Each row comes from the steps of one path. Every step used is in the known rows, and no mark comes twice. Write the path behind each row, first mark first.
Known rows
suvu-tovudu: [-6  0  0 -2  4  5 -1 -3 -2  0 -1 -1 -4 -1 -3  1  3 -2 -1 -3]
suvu-zinidof: [-12   0  -4  -1   2   3   2  -3   1   1   5  -1  -7   1  -5  -3   0  -2
  -4  10]
novid-tovudu-zinidof: [ -3   4  -5  -3  11   2  -1 -10  -2   2   3  -9   4   0  -7   0   0   3
  -5  -3]
zinidof-fasepet-novid-tovudu-suvu: [ 35  -6  -8 -16  -5  -1   2 -11  -1  -7   1  -2  10  -5   2  -5  10   1
  11 -12]
suvu-tovudu-zinidof-novid-fasepet: [  0  14 -10  -4  10  -1   4 -13   4   1  10  -3 -10  -4  -9  -2   6   4
   4 -10]
guvazit-suvu-zinidof-fasepet-novid: [ 13  -2  -7 -12   8   1   7  -5  -1  -4   7   4   2  -4  -8  -9   5   0
   7   4]
fasepet-novid-tovudu: [12 -4 -4 -9 -1  5 -2 -6 -2 -3  1 -1  1 -1 -6 -2  7  0  5 -9]
suvu-zinidof-fasepet-novid-tovudu: [  8  -6 -13 -16   1   6   5 -12  -3  -4   7   1  -9  -5  -3  -7   7   0
   0  -5]
guvazit-suvu-zinidof-fasepet-novid-tovudu: [ 13  -6 -10 -18  10   4   5 -10  -4  -4   8  -2   6  -5  -9  -8   6  -1
   5   2]
novid-tovudu-suvu-zinidof-fasepet: [ 10  -7 -13 -13   0   0   4 -13  -1  -2   6  -7   4  -4   3  -6   5  -1
   1   5]
novid-tovudu: [ 1 -3 -3 -6  2  3 -2 -5 -3  0  0 -6  3 -1 -1  0  1 -1 -1 -2]
zinidof-fasepet-novid: [ 19  -3  -5  -9  -3   0   5  -4  -1  -5   2   8  -5  -4   3  -4   5   3
   6 -13]
fasepet-novid-zinidof-suvu: [10 -1 -4 -5 -8 -6  3 -7  5 -3  5  0 -8  1 -9 -3  5  4  8 -3]
novid-fasepet: [ 1 -3 -8 -6  2 -1  2 -5  2  0  5  1 -8 -4  0 -2  5  0  2 -2]
novid-fasepet-zinidof: [  4   7 -14 -14   2   4   5 -10   4   6   9   1  -4  -4  -2  -4   7   0
   5  -5]
fasepet-novid-tovudu-suvu: [27 -3 -4 -9 -4  1 -3 -9  2 -5  0 -4 14 -1 -5 -3 11 -2 10 -5]
zinidof-suvu: [ 2 -4  1  8 -5 -6  1  0  2 -3 -1 -3 -3  2  2  2 -2  3  5 -1]
fasepet-zinidof-novid: [11 18 -8 -7 -3  1  5 -4  6  4  7  1  3 -1 -1 -1  2  2  9 -5]
tovudu-suvu-zinidof: [ 2  0 -5 -2 -2 -1  1 -6  4 -1  4 -5  6  1 -4 -4  4 -3  1 13]

Write each row's path
[  6   3 -13  -6  -2  -3   6 -10   7   3   8  -1  -7  -2   0  -2   5   3
   9  -7] -> novid-fasepet-zinidof-suvu
[ -8   8  -1   1  13   4   0  -8  -1   3   2  -6  -3   0 -10   1   2   2
  -4  -4] -> suvu-tovudu-zinidof
[  1   9  -3  -1   7  -3   4   0   3  -2   9  -3   8  -1 -10  -3  -1  -1
   7  15] -> guvazit-suvu-zinidof-novid
[ 19  -6  -8 -15  -2   3   3  -8  -4  -5   2   2  -3  -5   2  -4   7   2
   5 -15] -> zinidof-fasepet-novid-tovudu
[  7  -2  -9 -10  -2   3   7  -7  -1  -4   7   7 -12  -4  -2  -7   6   2
   2  -3] -> suvu-zinidof-fasepet-novid
[-4 -4  2  6 -1 -1 -1 -3  0 -3 -2 -5 -6  1 -2  3  1  0  4 -5] -> zinidof-suvu-tovudu
[ -3   6 -14  -6  -1  -2   6  -7   6  -1  13   2 -13  -4  -4  -4   4   1
   4   5] -> suvu-zinidof-novid-fasepet
[ 16   6  -3 -11  19   2   6 -11  -4  -3   4  -1   6  -5 -12  -5   6   3
   7 -10] -> guvazit-suvu-tovudu-zinidof-fasepet-novid
[  4   1  -9 -14  -1  -3   7  -7  -1   1   7   2  -7  -5   2  -5   0   3
  -2  -1] -> novid-zinidof-fasepet
[  5   0  -4  -7  -4  -1   2  -9   3  -3   5  -2 -11   0 -13  -2   8   2
   7  -6] -> fasepet-novid-zinidof-suvu-tovudu
[ 11  14 -10 -13  -1   4   2  -8   3   3   7  -4   6  -2  -2   0   3   1
   8  -8] -> fasepet-zinidof-novid-tovudu
[  9  -2 -10  -7  -3  -2   6  -8   2  -2   5  -1   2  -3   4  -6   4   0
   2   6] -> tovudu-suvu-zinidof-fasepet
[  8   4  -6 -12  -3   0   3  -6   2   0   6   3  -4  -1 -11  -5   7   1
   4  -1] -> fasepet-novid-zinidof
[10  6 -9 -5 -3 -5  4 -4  5 -2  8  3 -7 -5  1 -2  4  2  8 -5] -> zinidof-novid-fasepet
[  3  -3  -8  -7   0   2  -2 -10   1  -1   4 -10   9   0  -5  -3   6  -4
   1  10] -> novid-tovudu-suvu-zinidof
[15 -3 -4 -6 -2 -1 -4 -7  0 -2 -1 -9 15 -1 -1 -1  5 -2  4  1] -> novid-tovudu-suvu
[-2  0 -4 -1 -5 -7  3 -5  4  0  5 -4 -6  1 -4  0 -1  3  2  4] -> novid-zinidof-suvu
[  6  15  -8  -5  19  -3   5 -11   3   0  10  -5   5  -5 -15  -2   5   2
   8  -2] -> guvazit-suvu-tovudu-zinidof-novid-fasepet
